Each row was made from one walk, in order. Every step used is in the known rows, and no mark comes twice. Write each row's walk.
(in the rows, 128 means zero)
Known rows
zovom/togepe/zekimok/bedunin/munedi/tade: [156 108 154 138 164  95 143 104 130 145 143 149 104 158 112 173 122  97
 164  44 115 151 134 197 108 190 127 237 129 124 145 132  45 138 147 153
 155 161  83 120  92 146 152  96 151 132]
defeda/zovom: [152 124 125  97 146 114 126 109 129 128 153 139  93 158 114 146 120  89
 114 105 131 145 151 155 114 104 128 172 116 115 166 147 154 126 134 134
 125 169 136  95 111 130 136 135 131 123]
zekimok/bedunin: [153 112 114 111 144 135 146 105 123 130 150 133 102 144 108 153 125  96
 176 109 107 153 128 162 141 144 124 167 132 103 113 127  96 123 141 135
 148 154 117 113 111 125 143 114 134 138]
defeda/zovom/togepe: [144 135 159 135 172 116 121 102 127 139 165 153  86 157 120 153 113  89
 115 114 134 134 158 157 113 105 134 202 101 120 165 145 152 137 130 131
 111 167 130  91 114 110 139 148 138 126]
tade/munedi/zovom: [155 144 151  59 135 126 109 119 141 131 146 201 106 128 119 145 145  92
 120 113 134 121 137 148 132 149 124 149 157 102 167 146 126 112 150 142
 121 147 129 110 114 165 126  95 132 121]
togepe/zekimok/bedunin/defeda: [168 133 112 138 183 113 146  91 130 134 176 119 103 154 107 160 117  89
 157  46 112 139 140 182 120 129 121 188 161 116 119 136  63 133 135 140
 157 177 111 114 105 123 156  80 136 146]
tade/munedi/zovom/togepe/zekimok: [156 143 185 120 190 114 102 100 137 144 162 181 100 137 117 143 129  99
 107  84 139 106 149 169 113 135 131 189 153 116 175 138 117 135 138 139
 127 160 121 123 110 134 142  97 138 128]
munedi/zovom/zekimok: [148 141 171  86 149 133 103 108 138 140 160 185  98 152 111 152 134 103
 123 118 136 116 142 162 135 132 128 172 132 117 141 145 156 129 139 130
  91 146 139 120 119 132 137 124 123 123]
togepe/zovom/munedi/tade: [143 118 158  97 120  92 117 128 134 133 130 184  99 143 111 179 130 115
 125  77 119 147 153 165 119 127 130 206 117 122 156 133 125 149 126 145
 115 157 134 100 113 171 132 129 138 123]
defeda/zekimok/zovom: [159 118 120  90 158 117 121 101 129 124 157 143  97 153 107 149 112  94
 126 100 134 150 137 178 118  96 134 194 140  97 166 135 134 121 126 131
 153 173 114 124 111 109 141 145 137 121]
tade/munedi: [150 139 144  92 113 131 124 120 138 131 140 154 106 134 127 123 139  91
 135 122 119 119 134 142 141 130 127 124 134  95 151 137 126 115 140 144
 129 151 137 135 112 148 137 106 130 121]
zovom/munedi/zekimok/bedunin: [158 140 137  77 144 130 132 103 132 130 150 176  95 139 103 158 130 127
 184  88 109 131 135 167 151 168 123 197 120 113 121 126  65 130 152 137
 151 165 137 120 113 127 142  95 138 142]
bedunin/munedi/zovom: [154 130 147  71 134 120 124 114 131 135 149 188 105 150 113 152 137  83
 137  81 129 141 136 170 110 173 120 190 149 118 149 154 128 116 150 146
 114 148 110 102 107 166 132 102 138 123]
koli/zovom/tade/munedi/zekimok/defeda: [156 160 153  69 131 118 129 115 153 125 156 205  91 126 128 146 126 121
 128  78 129 160 136 155 143 140 127 164 140 108 119 127  43 112 149 140
 154 161 153 146 115 137 138  86 138 131]
koli/zovom/munedi: [132 111 174  98 110 119 130 124 125 129 142 183  95 139 118 138 124 104
  97  93 114 144 139 139 141 124 131 154 136 108 115 131 168 139 126 132
 110 152 145 134 124 133 137 135 137 119]
bedunin/togepe/zekimok: [171 142 128 141 159 110 134 101 129 135 169 113 106 154 110 127 122  88
 127  58 129 132 144 176 118 123 124 164 166 124 144 139 112 141 124 141
 127 171 121 116 103 134 154  80 127 139]
koli/zovom/koni: [136 124 164 107 116 126 143 134 132 130 134 153  92 151 132 142 108  86
 109 143 140 130 134 138 144 123 131 108 131 107 115 136 145 121 108 126
 102 151 126 127 117 119 134 143 128 116]
koli/zovom/togepe/zekimok/bedunin/defeda: [155 127 150 155 202 105 152  87 131 139 185 141  92 154 114 170 101  82
 124  37 117 142 144 176 114 132 128 195 160 121 111 135  69 138 130 133
 145 176 110 120 109 108 157  96 144 140]
togepe/zovom/koli: [153 115 153 102 141 114 123 123 130 131 143 161  96 161 112 154 117 109
 122 121 142 121 157 173 139  87 127 171 116 125 139 128 106 120 122 135
 104 123 143 103 120 152 135 123 125 133]
defeda/zovom/koli: [156 119 141  96 144 117 121 122 128 129 148 161  93 164 113 140 120 109
 109 128 149 122 154 168 146  86 126 178 114 123 150 134 110 116 132 131
 112 133 139  95 119 138 133 126 127 129]
koli/zovom/togepe/zekimok/munedi: [137  95 178 149 162 114 145 105 126 143 146 152  90 155 113 148 105  94
 138  63 123 145 140 166 105 148 135 185 139 114 173 134 106 122 134 130
 153 148 106 146 115 110 145 127 145 126]
tade/munedi/zovom/zekimok: [150 151 182  67 149 123 100 112 148 139 154 201 102 144 119 147 141 104
 116 115 135 101 139 155 135 141 129 154 134 109 162 144 141 123 148 135
  99 152 143 131 117 145 135 106 126 119]
zekimok/defeda/zovom/koni: [155 143 136 111 161 108 127 117 133 127 152 140  88 166 128 153 107 101
 134 129 153 149 148 163 122  89 131 176 105 114 159 139 121 123 116 125
 137 182 119  91 111 113 135 135 133 132]
munedi/bedunin/zekimok/zovom/koli: [167 137 134  79 141 109 140 115 144 129 161 191  98 160 110 160 113 113
 151 108 156 106 142 189 143 104 123 168 128 117 138 128  66 112 142 142
 129 130 126 112 108 144 143 103 128 130]
munedi/bedunin/zovom/togepe/zekimok/defeda: [167 159 157 138 200 109 131  79 138 142 191 141  91 155 116 150 109 102
 157  35 139 152 156 198 101 121 127 215 115 121 143 134  74 133 144 139
 146 174 120 120 101 125 156 102 140 141]
tade/munedi/zekimok/defeda/zovom: [169 164 130  66 166 114 117  96 153 122 165 163  88 150 122 145 120 106
 128  81 140 148 151 166 118 125 126 191 118 111 188 146  68 110 155 138
 166 186 146 109 105 133 138  94 140 130]
bedunin/togepe/zovom/zekimok: [156 147 162 111 167  93 128 101 140 139 173 148  94 170 114 164 114  95
 129  75 132 126 155 171 107 116 131 172 116 132 153 145 148 146 120 134
  89 171 147 108 114 134 151 110 122 132]
bedunin/togepe/zovom/munedi/tade: [153 135 152 101 131  75 128 128 137 133 146 184  99 147 111 180 128 108
 129  54 124 146 154 170 114 138 127 211 132 132 157 139 117 155 126 147
 109 169 128  82 110 176 137 104 138 131]
zovom/zekimok/bedunin: [150 120 145 111 156 131 135  98 129 138 157 139  99 158 108 156 123 108
 171 112 111 135 130 168 144 141 129 170 111 109 113 127 109 133 141 129
 130 157 127 133 115 109 150 120 128 137]
munedi/zekimok: [159 164 130  88 119 151 121 107 143 128 153 152  96 142 115 134 129 102
 154 119 125 123 141 159 147 148 122 153 132 112 131 144  87 113 145 140
 124 150 149 124 108 132 136 107 126 127]
zekimok/zovom: [144 117 128  96 137 122 144 109 128 126 146 157  99 149 111 164 113  90
 148 129 131 151 140 160 123 102 131 156 133  98 151 140 155 121 124 133
 139 153 128 117 110 121 130 146 131 124]
bedunin/togepe: [162 153 119 127 128 123 142 112 130 130 168 135 104 146 118 133 127  81
 145  93 126 135 137 159 133 133 123 152 154 119 128 145 126 131 131 140
 109 163 127  97 110 143 143  94 126 138]
zovom/togepe/zekimok/munedi/bedunin/defeda: [160 154 144 149 172 116 138  93 146 147 182 164  93 155 115 158 118  98
 200  16 123 114 152 184 112 152 122 204 122 129 154 147  49 124 153 147
 148 164  99 124 107 134 153  91 141 141]

Which walk is each row?
[172 136 125 102 178  96 147  92 141 132 173 155 100 156 104 162 109  96
 164  38 140 133 151 185 106 129 122 172 145 122 158 141 103 136 135 144
 148 175 113 116  94 137 149  93 131 137] => munedi/bedunin/togepe/zekimok/zovom
[169 125 153  79 156 108 150 115 136 139 152 172  95 172 101 149 120 115
 174  52 149 121 152 198 125 141 119 190 112 123 156 134  46 104 156 142
 133 124 119 125 109 164 143  89 130 135] => togepe/zekimok/munedi/bedunin/zovom/koli
[170 116 129  59 173 110 122  98 129 133 159 174 104 153 102 160 133  92
 146  46 124 153 126 194 109 190 122 238 151 116 150 141  75 117 159 142
 150 170  88 103 105 150 145  89 149 131] => defeda/zekimok/bedunin/munedi/zovom
[162 115 136  89 155 118 115 116 129 126 150 164  96 160 107 143 113 114
 120 122 154 124 141 188 150  80 132 197 134 107 149 123  93 110 125 129
 136 138 119 120 119 120 136 137 132 128] => defeda/zekimok/zovom/koli
[165 176 139  80 131 125 119 114 149 127 158 194  96 127 125 141 136 130
 160  92 127 148 138 165 149 134 126 180 130 108 126 126  38 114 152 144
 157 163 150 137 113 139 138  82 136 139] => zovom/tade/munedi/zekimok/defeda
[146 154 182 102 162 125 106 111 139 141 159 210  98 128 125 152 135  93
 116 122 138 108 144 152 128 142 131 181 140 109 165 145 127 125 145 138
 107 147 126 105 117 143 129 115 138 124] => tade/munedi/zovom/togepe
[161 143 126  75 134  91 149 119 139 132 161 214  99 144 108 181 121 118
 165  77 133 142 143 174 122 111 126 183 122 117 122 125  95 135 142 148
 133 161 130 115 110 140 146 104 131 130] => munedi/bedunin/zekimok/zovom/tade
[144 118 134  91 129 105 143 127 122 129 141 199  98 140 108 177 122 117
 148 116 127 159 143 159 132  92 132 179 122 107 120 127 141 133 122 137
 128 148 134 117 119 128 131 137 129 131] => zekimok/zovom/tade
[163 104 122 127 172 123 140  94 122 133 154 113 105 150 101 148 121 102
 160  74 110 146 134 178 126 138 125 175 145 109 127 123  88 132 136 136
 165 163 112 126 105 118 153  98 135 141] => togepe/zekimok/bedunin
[163 123 141  68 154  87 131 117 128 132 149 175  99 151 102 175 131 111
 131  45 122 164 135 191 121 154 128 248 127 110 149 129  79 140 146 141
 142 177 113 104 110 155 144 106 148 126] => defeda/zekimok/bedunin/zovom/munedi/tade
[167 137 106 119 154 116 159 103 126 130 170 135 102 147 109 155 122  87
 176  76 116 150 130 169 133 157 121 170 153 117 116 135  85 131 139 138
 135 169 113  92 107 135 149  83 132 149] => zekimok/bedunin/togepe
[161 170 142  67 117 140 119 112 153 128 145 169  99 133 124 127 138 103
 146 114 125 109 137 149 149 161 123 134 133 102 154 144  76 108 155 146
 135 156 154 138 108 146 135  87 129 123] => tade/munedi/zekimok
[157 140 140  82 148  91 124 122 137 128 150 195  96 138 125 153 133 119
 123  81 130 159 146 154 124 100 131 189 113 109 156 128 101 126 141 141
 150 175 140 114 118 142 138 101 138 132] => zekimok/defeda/zovom/tade/munedi
[163 167 122 107 136 148 121  98 144 124 168 147  95 141 119 135 122 109
 162 104 129 153 139 172 141 133 123 175 137 111 131 137  57 112 145 135
 153 160 141 125 108 123 139 102 133 139] => munedi/zekimok/defeda
[180 151 121 107 188  75 131 103 139 134 184 178  92 153 108 161 121 125
 150   4 139 162 160 188 106 110 122 227 118 142 133 128  64 147 143 145
 147 192 123  99 106 143 156  74 135 150] => munedi/bedunin/togepe/zekimok/defeda/zovom/tade
[149 112 143  97 136 123 136 123 127 127 141 177  98 157 110 156 113 112
 139 151 151 126 144 173 153  84 129 165 130 107 138 128 114 112 124 131
 124 119 131 115 117 132 127 137 126 131] => zekimok/zovom/koli
[156 151 141  81 155 114 147 102 142 128 175 190  89 146 111 173 117 103
 146  45 113 139 140 164 139 166 121 189 150 119 102 141  51 128 149 137
 143 175 136 117 113 130 145  81 142 139] => koli/zovom/munedi/zekimok/bedunin/defeda
[173 151 151  74 151  91 132 120 152 134 159 190  96 153 118 152 125 111
 148  63 150  99 157 177 137 130 119 157 115 134 149 134  56 122 144 150
 106 141 134  99 110 186 143  70 125 138] => tade/munedi/bedunin/togepe/zovom/koli
[165 153 147  82 141  92 126 106 145 135 169 183  96 151 112 161 124 110
 148  40 122 116 153 176 109 132 122 185 113 128 149 133 103 147 147 150
 120 174 139 107 109 159 158  90 136 129] => togepe/zovom/munedi/bedunin/zekimok
[157 111 120 112 130 133 125 111 128 133 144 134  98 152 108 129 126  98
 163  75 117 149 128 175 122 143 131 203 132 102 181 134  93 106 144 133
 165 159  98 133 119 121 144 125 143 127] => defeda/zekimok/munedi
[154 136 147  72 135  92 125 129 134 131 140 199  98 139 122 150 137 112
 115  93 127 137 148 143 128 109 130 171 110 110 154 133 124 129 141 145
 127 168 145 115 119 150 136 106 133 123] => defeda/zovom/tade/munedi
[147 109 162 105 158  98 125 107 122 133 144 171 100 151 102 158 116 120
 133  80 128 134 150 170 116  91 134 193 131 107 163 128 162 148 119 133
 148 172 131 131 112 119 140 130 137 129] => togepe/zekimok/zovom/munedi
[150 122 137 105  97 112 136 127 135 134 129 155 109 152 121 153 135  86
 146  81 117 154 132 173 122 174 122 187 134 117 142 146  87 123 144 155
 126 144 104 116  99 169 137 112 140 118] => bedunin/munedi/tade
[159 125 123  79 161 110 168 101 121 130 160 140  98 159 105 172 118  82
 157  85 121 169 137 174 113 146 124 179 124 102 131 141 110 119 145 135
 135 162 130  98 108 141 141 109 134 133] => zekimok/bedunin/zovom
[152 115 149 100 131 102 143 114 136 140 137 159 105 165 113 173 130 103
 169  67 112 150 125 187 126 193 124 208 114 119 129 136  62 130 151 149
 135 153 102 126  98 152 147 105 140 125] => zovom/zekimok/bedunin/munedi/tade
[148 131 147 108 160 102 138 105 138 139 163 162  88 179 112 167 115  97
 160  64 127 133 148 170 104 127 131 205 108 122 192 155 114 118 145 130
 136 171 122 114 118 117 143 123 136 129] => bedunin/defeda/zovom/zekimok/munedi
[146 122 152  93 140 103 115 115 123 131 147 171  93 154 111 148 126 112
 117  89 124 138 155 152 122 103 130 199 103 117 166 139 173 146 132 134
 121 177 143 100 120 132 136 133 136 126] => defeda/zovom/munedi
[142 126 151 109  98 116 116 134 132 133 130 180 104 135 115 154 141 115
 136 100 116 137 139 159 146 137 127 188 129 113 135 130 122 141 133 144
 115 147 128 113 114 157 132 126 136 123] => zovom/munedi/tade
[181 175 119  90 152 122 107  99 156 132 184 153  99 142 123 123 137  92
 139  28 124 109 140 175 133 139 121 179 136 111 143 143  53 119 156 151
 142 185 114 132 109 147 156  79 137 127] => tade/munedi/bedunin/defeda/zekimok
[158 154 141  50 139 120 134 107 150 124 144 191  95 141 117 160 120 104
 151 118 138 122 142 157 131 139 128 149 132  96 178 146  95 108 146 142
 154 162 145 134 103 133 128 108 132 120] => tade/munedi/zekimok/zovom
[162 117 127 131 134 100 147 121 137 137 140 145 106 152 107 160 126  97
 170  40 125 151 135 185 110 169 124 199 164 123 180 140  59 123 141 147
 157 154  91 113 101 158 142  85 140 134] => bedunin/togepe/zekimok/munedi/tade
[154 109 136 113 168 110 136  98 127 130 150 136 101 156 104 157 108  97
 133  94 133 143 146 175 109  95 132 166 146 103 168 135 144 130 120 134
 156 163 123 130 104 116 141 130 132 126] => togepe/zekimok/zovom
[163 154 132  67 137 119 149 105 138 134 166 159  96 155 112 153 126  85
 161  65 132 142 150 169 115 148 118 155 105 111 131 151 112 119 154 147
 109 155 138 111 104 162 141 109 127 124] => munedi/bedunin/zovom
[151 132 157  78 131  88 128 129 135 133 136 197 100 134 121 164 135 114
 125  90 120 138 150 148 120 108 132 160 113 111 147 128 120 133 132 147
 122 159 150 123 120 162 136 106 131 126] => togepe/zovom/tade/munedi
[143 108 127 112  97 125 142 133 135 133 122 162 103 144 113 163 132  99
 179  97 118 157 130 165 129 163 126 183 138 108 170 139  77 109 145 144
 149 133  99 115 109 156 128 125 139 124] => zekimok/munedi/tade
[140 116 151  90 117  99 128 130 132 129 129 202 102 140 110 180 126 117
 142 101 125 150 141 165 132 122 131 201 129 108 154 133 133 140 128 142
 134 154 122 110 110 149 125 139 139 122] => zekimok/zovom/munedi/tade
